What can hang from each mark:
Z_487: Z_202
Z_109: Z_202
Z_202: Z_109
Z_597: Z_109 Z_298 Z_437 Z_703
Z_437: Z_202 Z_597
Z_298: Z_202 Z_597
Z_429: Z_597

Known rows, with every way that one mark hangs from another:
Z_437{Z_202}: [ 0.44  0.13  0.03 -0.06 -0.14  0.43  0.20  0.17 -0.22  0.32 -0.47 -0.07
  0.41  0.13  0.46 -0.20 -0.19 -0.60 -0.27]
Z_429{Z_597{Z_298{Z_202{Z_109}} Z_703}}: [-0.11 -0.07 -0.03  0.25  0.19 -0.03 -0.14  0.21  0.14 -0.06  0.26  0.02
  0.08 -0.14 -0.05 -0.07 -0.12  0.03  0.19]
Z_429{Z_597}: [-0.05  0.19 -0.02  0.24  0.09  0.11 -0.21  0.12  0.06  0.07 -0.13  0.20
  0.57 -0.04  0.25 -0.08 -0.01  0.00  0.09]
Z_429{Z_597{Z_109{Z_202} Z_298 Z_437}}: [-0.19  0.10  0.04 -0.18  0.34 -0.29 -0.50 -0.06  0.10 -0.01  0.53 -0.09
 -0.16 -0.01 -0.37 -0.06  0.08  0.55  0.28]
Z_298{Z_202}: [ 0.07  0.06  0.04 -0.16 -0.50  0.30  0.35  0.23 -0.28  0.06 -0.23  0.30
  0.40 -0.19  0.37 -0.11 -0.21 -0.58 -0.12]
Z_429{Z_597{Z_109 Z_437{Z_202} Z_703}}: [ 0.02  0.18  0.16  0.15  0.30 -0.04 -0.28  0.06  0.12  0.20  0.42 -0.06
 -0.23  0.08 -0.01 -0.07  0.13  0.25  0.06]
Z_437{Z_597}: [ 0.04 -0.04 -0.20  0.06 -0.42  0.02  0.28  0.19 -0.09  0.16 -0.75  0.08
  0.42 -0.02  0.18  0.00 -0.01 -0.45 -0.21]
Z_437{Z_202 Z_597}: [ 0.34  0.06 -0.28 -0.08 -0.44  0.22  0.48  0.52 -0.16  0.54 -0.81 -0.21
  0.23  0.00  0.38 -0.14 -0.15 -0.89 -0.42]
Z_429{Z_597{Z_298}}: [-0.05  0.02  0.00  0.09  0.33 -0.06 -0.22  0.01  0.21 -0.12  0.03 -0.04
  0.43 -0.04 -0.02 -0.02 -0.08  0.21  0.17]
Z_298{Z_597}: [-0.10  0.05 -0.17  0.12 -0.31  0.04  0.07  0.00  0.10 -0.23 -0.53  0.39
  0.43 -0.14  0.13  0.19 -0.04 -0.15  0.12]
Z_597{Z_298{Z_202} Z_437 Z_703}: [ 0.02 -0.26  0.25 -0.23  0.13 -0.05  0.31 -0.47 -0.10 -0.39  0.54 -0.26
 -0.57  0.13 -0.19  0.08 -0.04  0.31 -0.01]
Z_109{Z_202}: [-0.14  0.19 -0.21 -0.15 -0.48  0.19 -0.17  0.03 -0.53  0.12 -0.28  0.37
  0.39  0.02  0.21 -0.23 -0.09 -0.30  0.11]
Z_487{Z_202}: [ 0.07  0.04  0.10 -0.28  0.07  0.34  0.18 -0.07 -0.26  0.22 -0.33 -0.13
  0.69 -0.06  0.37 -0.02  0.09 -0.28 -0.58]
Z_298{Z_597{Z_437 Z_703}}: [-0.14  0.00 -0.05  0.16 -0.17 -0.01  0.13 -0.29  0.07 -0.33 -0.12  0.26
 -0.15  0.02  0.03  0.24  0.13  0.19  0.10]
Z_597{Z_109 Z_437{Z_202} Z_703}: [ 0.21  0.02  0.36 -0.04  0.17  0.01 -0.11 -0.25 -0.08  0.13  0.38 -0.13
 -0.55  0.30 -0.11 -0.04  0.15  0.19 -0.11]
Z_429{Z_597{Z_109 Z_298 Z_437{Z_202} Z_703}}: [ 0.01  0.01  0.18  0.01  0.53 -0.21 -0.30 -0.04  0.26  0.01  0.59 -0.30
 -0.36  0.09 -0.27 -0.01  0.06  0.45  0.14]
Z_487{Z_202{Z_109}}: [ 0.18 -0.01  0.06 -0.07  0.18  0.38 -0.02  0.06 -0.29  0.38 -0.35 -0.11
  0.60 -0.06  0.27 -0.16  0.12 -0.33 -0.60]

Rows:
[ 0.00  0.06 -0.09  0.09 -0.18  0.09  0.22 -0.13  0.04 -0.14 -0.14  0.12
 -0.25  0.04  0.13  0.17  0.07 -0.03  0.00] : Z_298{Z_597{Z_437{Z_202} Z_703}}
[ 0.09  0.08  0.16 -0.14  0.51 -0.18 -0.32  0.01  0.26  0.07  0.44 -0.30
 -0.14  0.06 -0.25 -0.04  0.03  0.41  0.09] : Z_429{Z_597{Z_109 Z_298 Z_437{Z_202}}}
[-0.13 -0.02  0.08  0.03  0.27 -0.08  0.00 -0.09  0.11 -0.17  0.55 -0.13
 -0.25 -0.03 -0.07  0.02  0.00  0.34  0.12] : Z_429{Z_597{Z_298{Z_202} Z_437 Z_703}}
[-0.08 -0.05  0.06  0.13  0.32 -0.07 -0.10 -0.03  0.09 -0.08  0.53 -0.12
 -0.29 -0.03 -0.12 -0.05  0.01  0.31  0.13] : Z_429{Z_597{Z_298{Z_202{Z_109}} Z_437 Z_703}}
[ 0.37 -0.24 -0.27  0.15 -0.10  0.07  0.26  0.47 -0.03  0.43 -0.51 -0.42
 -0.22  0.05 -0.01 -0.17 -0.17 -0.66 -0.29] : Z_437{Z_202{Z_109} Z_597{Z_298 Z_703}}
[-0.08 -0.12 -0.08  0.15 -0.34 -0.20  0.06  0.19  0.03  0.13 -0.44  0.11
  0.06 -0.02 -0.10  0.05  0.07 -0.27 -0.07] : Z_437{Z_597{Z_109 Z_703}}
[-0.02 -0.30  0.13 -0.07 -0.02 -0.01  0.24 -0.15 -0.03 -0.34  0.16 -0.06
 -0.05 -0.04 -0.09  0.04 -0.23 -0.09  0.09] : Z_597{Z_298{Z_202} Z_703}
[ 0.01 -0.21 -0.22 -0.21 -0.38 -0.11  0.44  0.27 -0.01  0.03 -0.50 -0.13
  0.19 -0.16 -0.03  0.04 -0.16 -0.45 -0.14] : Z_437{Z_597{Z_298{Z_202}}}
[-0.03  0.04  0.09 -0.02  0.44 -0.09 -0.19 -0.22  0.16 -0.16  0.30 -0.18
  0.07  0.08 -0.09  0.01  0.04  0.48  0.11] : Z_429{Z_597{Z_298 Z_437}}
[-0.08  0.15  0.15 -0.33 -0.10 -0.10 -0.39 -0.26 -0.30  0.10  0.28  0.15
 -0.25  0.16 -0.24 -0.10  0.18  0.33  0.09] : Z_597{Z_109{Z_202} Z_437}
[ 0.00  0.04  0.03 -0.03  0.31 -0.03 -0.11  0.04  0.09 -0.02  0.38 -0.13
 -0.07 -0.06 -0.09 -0.09 -0.03  0.27  0.08] : Z_429{Z_597{Z_298{Z_202{Z_109}} Z_437}}
[-0.22  0.25 -0.08  0.07 -0.01 -0.10 -0.52  0.28  0.01  0.21  0.10  0.28
  0.34 -0.14 -0.03 -0.14  0.03  0.06  0.26] : Z_429{Z_597{Z_109{Z_202}}}
[-0.04 -0.29 -0.15  0.07 -0.18 -0.18  0.27  0.02  0.06 -0.10 -0.43 -0.14
  0.06  0.02 -0.12  0.09 -0.06 -0.19 -0.07] : Z_437{Z_597{Z_298 Z_703}}
[-0.19  0.00  0.05  0.10 -0.10 -0.20 -0.10 -0.23  0.20 -0.28  0.04  0.28
 -0.27 -0.01 -0.22  0.26  0.18  0.32  0.20] : Z_298{Z_597{Z_109 Z_437 Z_703}}
[-0.05  0.05  0.01  0.04 -0.11 -0.10  0.00 -0.05  0.16 -0.10  0.02  0.13
 -0.36  0.00 -0.11  0.20  0.11  0.10  0.09] : Z_298{Z_597{Z_109 Z_437{Z_202} Z_703}}
[-0.24  0.00 -0.21  0.03 -0.67  0.09  0.44  0.32 -0.01 -0.18 -0.21  0.48
  0.02 -0.39  0.23  0.17 -0.16 -0.51  0.12] : Z_298{Z_202 Z_597{Z_703}}
[-0.32  0.06 -0.10  0.00 -0.28 -0.22 -0.18 -0.13  0.01 -0.19  0.10  0.35
 -0.37 -0.06 -0.24  0.18  0.17  0.25  0.28] : Z_298{Z_597{Z_109{Z_202} Z_437 Z_703}}
[ 0.34 -0.24  0.23 -0.01  0.47  0.07  0.04 -0.42 -0.07 -0.10  0.36 -0.49
 -0.63  0.36 -0.21 -0.08 -0.02  0.27 -0.13] : Z_597{Z_298 Z_437{Z_202{Z_109}} Z_703}
[-0.10 -0.03  0.12  0.14  0.47 -0.12 -0.18 -0.28  0.16 -0.22  0.46 -0.17
 -0.15  0.11 -0.12  0.04  0.08  0.54  0.15] : Z_429{Z_597{Z_298 Z_437 Z_703}}
[ 0.13  0.10 -0.13  0.04 -0.15  0.14  0.10  0.00  0.02  0.00 -0.31  0.11
 -0.06  0.00  0.11  0.07  0.04 -0.10 -0.05] : Z_298{Z_597{Z_437{Z_202{Z_109}}}}
